Known rows, with every step that occurs:
P -> G -> S -> W -> Y: [ 0.246  2.186  0.292  1.551  2.350 -1.680 -1.124 -0.278  3.719  2.458
 -0.731 -1.114 -0.417 -1.250  1.107 -0.862  1.614 -0.974 -0.280  1.655
  0.283]
S -> W -> T -> G: [ 2.209  2.529  0.562  0.175  0.953  0.192 -1.918 -0.042  1.827 -2.052
 -1.128  0.816  0.806  0.009  0.906 -0.416  0.077  0.152  0.454  2.855
 -0.081]
T -> X: [ 0.556 -0.688  1.497 -0.058  0.926 -0.799 -0.764  0.034 -3.028 -2.287
 -0.718  0.453  0.623  0.759 -0.347  2.577 -3.130  0.742  2.324  1.295
  0.003]
S -> K -> Z -> X -> T: [-2.143  0.032  0.403 -0.041 -1.797  0.129  1.698  0.209 -0.574 -0.282
  1.669  1.642  0.283 -0.050 -0.009  0.361  1.353  0.497 -3.995 -0.780
  1.294]
S -> K: [ 0.604  0.236  0.833  0.396  1.428  0.497 -0.040 -0.375 -1.503 -1.458
  0.301 -0.459  0.011 -0.473  0.012  0.116  1.713  0.852 -1.410  0.862
  1.388]
Z -> X -> T -> G -> S -> K: [-0.299 -1.279 -1.777 -2.090 -2.279  0.186  0.680  0.266 -0.672  3.193
  0.311 -1.100 -0.461  0.265  2.046  0.285 -3.666  0.475  0.307  1.511
 -0.742]
P -> G: [ 0.706 -1.398  1.173  2.017  1.857 -3.204 -0.496  0.264  0.004 -0.733
 -1.040  0.053  0.983 -0.130  0.375  0.338 -2.370  0.021  0.275  1.269
  0.721]
K -> T: [-0.906  0.210  0.511  1.291  2.148  0.093 -0.588  0.239 -2.217 -2.718
  0.063  1.145  1.030  0.425 -2.413  0.458  1.630  0.099  0.235 -1.190
  0.183]
T -> G: [ 1.026 -1.624  0.350  0.419  0.939 -0.868 -0.317  0.392  0.214 -0.065
 -1.744  0.098  0.239  0.027 -0.179  1.021 -2.096  0.322  0.803  0.875
  0.038]
K -> Z -> X: [-2.325  0.902  1.685  0.649  0.828 -2.490  1.619  0.266 -2.733 -1.273
 -0.133  1.471  0.445  0.028 -2.000  2.334  1.282 -0.306 -0.953 -1.046
  0.651]
W -> S: [ 2.213 -0.072  1.481  0.396  1.481  1.401 -0.694 -0.620 -1.566 -2.446
 -0.637  0.966  1.230 -0.353  0.328  0.651  1.935  1.137  0.550 -2.091
 -0.661]
Z -> X -> T -> G: [-0.522 -1.563 -0.309 -0.423 -0.369 -0.620  0.620  1.082 -0.377  1.158
 -0.734  0.830  0.681  0.565  1.900  0.964 -4.948  0.930 -0.629  1.299
 -0.652]
K -> T -> G -> S -> W: [-0.110  1.640 -0.975 -0.705  0.543 -0.239 -1.155  0.220 -0.068  1.684
  0.115 -0.627 -0.251  0.496 -2.396  0.026  1.962 -1.383  1.634  0.733
 -0.428]
T -> G -> P: [ 0.854 -1.609 -0.673  0.713  0.208  0.412  1.026  0.480  0.994 -0.779
 -1.518 -1.091 -1.235  0.971  1.536 -0.541 -1.925  0.783  0.778 -1.504
 -0.203]
W -> S -> K -> T -> G -> P: [ 1.674 -0.775 -0.514  0.247 -1.575  1.331  1.904 -0.148  0.885 -2.973
  1.772  0.150 -1.360  0.810  0.591 -3.054  2.981 -0.197  1.117 -4.336
 -0.585]
P -> G -> S -> K: [ 0.372 -1.092  0.089  0.204 -0.121 -2.236 -0.690 -0.538 -0.261  1.517
 -0.145 -2.103 -0.197 -0.519  0.398 -0.622 -1.248 -0.409  0.767  1.129
  0.558]
Z -> X -> T: [-1.172 -0.475  0.098  0.175  0.631  0.568  0.068  0.684 -1.785 -0.241
 -0.223  0.926  1.358  0.476  1.605  1.595 -2.862  1.614 -1.674  0.353
 -0.147]
W -> Y -> B: [-0.647  1.605  0.624  3.752  5.721  2.673  0.414  0.106  1.657 -2.158
 -1.549 -0.181 -0.070 -1.199 -0.490  0.027 -1.226  0.611 -0.343 -0.499
 -0.096]
S -> K -> Z -> X -> T -> G -> P: [-1.787 -1.332 -1.015 -0.105 -4.095  0.112  3.569  0.777  2.180  0.628
  1.236  0.645 -1.681  0.953  1.859 -1.240 -0.637  0.121 -2.560 -2.066
  0.631]
X -> T: [-0.187 -1.703  0.229  0.446  0.648  2.389 -1.184  0.441  0.239 -0.531
 -0.984  0.945  1.335  0.194  1.385  0.655 -1.703  1.904 -2.402 -0.149
  0.089]
W -> S -> K -> T: [ 1.237  0.470  0.944  0.427  0.709  1.430 -0.005 -0.675 -1.805 -3.672
  1.993  1.198  0.684 -0.174 -1.336 -1.194  4.493  0.235 -0.362 -3.123
  0.123]

Rows:
[-0.746 -0.810 -0.702  0.319 -0.036 -2.676 -0.427 -0.139 -0.952  0.277
  1.313 -1.195 -0.140 -0.109 -1.513 -1.334  0.269 -1.309  1.107  0.034
  0.354] : P -> G -> S -> K -> T
[ 0.085 -1.151  0.441 -0.620 -3.971  0.049  2.021 -0.037  1.616  0.223
  1.612  2.526  0.158 -0.163  0.943 -0.530  0.816 -0.109 -1.742 -1.971
 -0.201] : W -> S -> K -> Z -> X -> T -> G
[ 1.341  2.649  0.431  0.418  0.692 -1.317 -2.921 -0.491  0.750 -0.397
 -1.016 -0.874  1.215 -0.206  0.911 -0.793 -0.571 -0.446  1.458  2.540
 -0.391] : P -> G -> S -> W -> T
[ 1.231  0.343  1.489 -0.855 -1.044  0.543  0.110 -0.610 -3.218 -4.738
  2.554  1.568  0.251  0.801 -1.333 -0.279  0.819 -0.031  2.414 -1.618
 -0.260] : W -> S -> K -> T -> X
[ 1.012  1.167 -0.647 -1.018  0.586  0.148 -1.318 -0.080  0.382  2.703
 -1.036 -1.574 -0.472  0.244 -0.376  0.960  0.405 -0.552  1.402  2.078
 -0.208] : T -> G -> S -> W
[-0.476 -2.693 -1.116 -1.426 -3.560  1.542  0.426  0.006  2.788  2.737
 -0.233  0.286 -0.749 -0.240 -0.332 -0.224  0.467 -0.240 -1.079 -1.047
 -0.025] : X -> T -> G -> S -> K -> Z
[-1.862 -1.821 -0.630 -1.496 -2.224 -1.072  0.964  0.620  0.369  3.202
 -0.909  0.805  0.150  0.623 -0.406  1.619 -2.094 -0.490  0.433 -0.818
 -1.199] : K -> Z -> X -> T -> G -> S
[-2.481 -0.096 -0.280 -1.429 -2.592  0.720  1.008 -0.117 -1.173  1.879
  1.067  0.042 -0.129 -0.023 -0.232  0.839  1.382  0.214 -2.141 -1.069
  0.171] : G -> S -> K -> Z -> X -> T
[-0.603  1.543 -1.608 -1.860 -0.702  0.403 -0.319  0.613  0.399  3.832
 -0.084 -0.798  0.131  0.754  1.625  0.963 -2.703  0.177 -0.260  2.398
 -0.823] : Z -> X -> T -> G -> S -> W
[-0.927  0.529 -0.645 -0.673  0.762  0.873 -0.664 -0.371 -2.741 -0.383
  1.087 -1.032 -0.330 -0.022 -2.409 -0.393  2.839 -0.096  0.784 -0.938
  0.002] : G -> S -> K -> T
[ 1.037 -1.269 -0.886 -1.250 -0.402  0.448 -0.357 -0.441 -0.261  1.874
 -0.882 -1.971 -1.140 -0.286  0.253  0.153 -1.049 -0.174  1.606  1.206
 -0.245] : T -> G -> S -> K
[-0.483  1.070 -0.180 -1.613 -2.409 -1.941  0.622 -0.452 -0.801 -0.232
 -0.366  0.101 -0.578 -0.331 -0.661  0.360  0.663 -1.101  2.311  0.394
 -1.004] : W -> T -> G -> S -> K -> Z -> X
[ 0.009 -0.949 -0.434  0.504 -0.063 -0.934  0.750  0.296 -0.253 -1.501
  0.964  0.587 -0.439  0.080 -1.882 -1.155  0.201 -0.573  0.323  0.472
  0.798] : S -> K -> T -> G
[-0.732 -1.217  0.552  0.642 -1.116 -2.858  0.393 -0.541  0.685  1.527
  0.237 -0.722 -0.608 -0.651 -1.462 -0.481  1.853 -1.495 -0.171 -0.738
  1.078] : P -> G -> S -> K -> Z
[ 1.875 -0.813  0.104 -0.169 -0.724  0.257  0.719 -0.345 -0.079 -2.189
  1.576  1.382  0.078 -0.139 -1.060 -1.755  2.522 -0.632  1.214 -1.752
 -0.317] : W -> S -> K -> T -> G
[-0.645  3.419 -0.086  3.415  4.739  0.434 -0.640  0.071  3.940  1.437
 -0.490 -1.913 -0.544 -1.302  0.166 -0.958 -1.364 -1.282  0.230  1.493
  0.021] : P -> G -> S -> W -> Y -> B
[ 1.207  3.826  0.082 -0.699  1.524  2.522 -2.794 -0.840 -0.776 -1.310
 -1.065 -0.883  0.925 -0.038  0.312  0.520  2.172  0.633  1.036  1.448
 -0.780] : G -> S -> W -> T
[-1.486 -1.450 -0.093 -0.319 -3.105 -1.314  2.095  0.652  1.328  1.052
  0.939  1.702 -0.327 -0.003  0.509  0.103 -0.644 -0.248 -2.328  0.085
  0.946] : S -> K -> Z -> X -> T -> G
[ 0.626 -2.535 -1.722 -1.747 -1.760  2.174 -0.572  0.064  1.312  2.849
 -0.639 -1.084 -0.556 -0.045  1.856 -0.510 -2.504  0.692 -0.248  0.643
 -0.503] : X -> T -> G -> S -> K
[ 0.010  3.527  0.199  0.457  3.193  1.808 -1.400 -0.629  2.247  1.714
 -0.955 -0.990 -0.626 -1.064  0.213  0.464  3.872  0.054 -0.798  0.593
 -0.009] : G -> S -> W -> Y
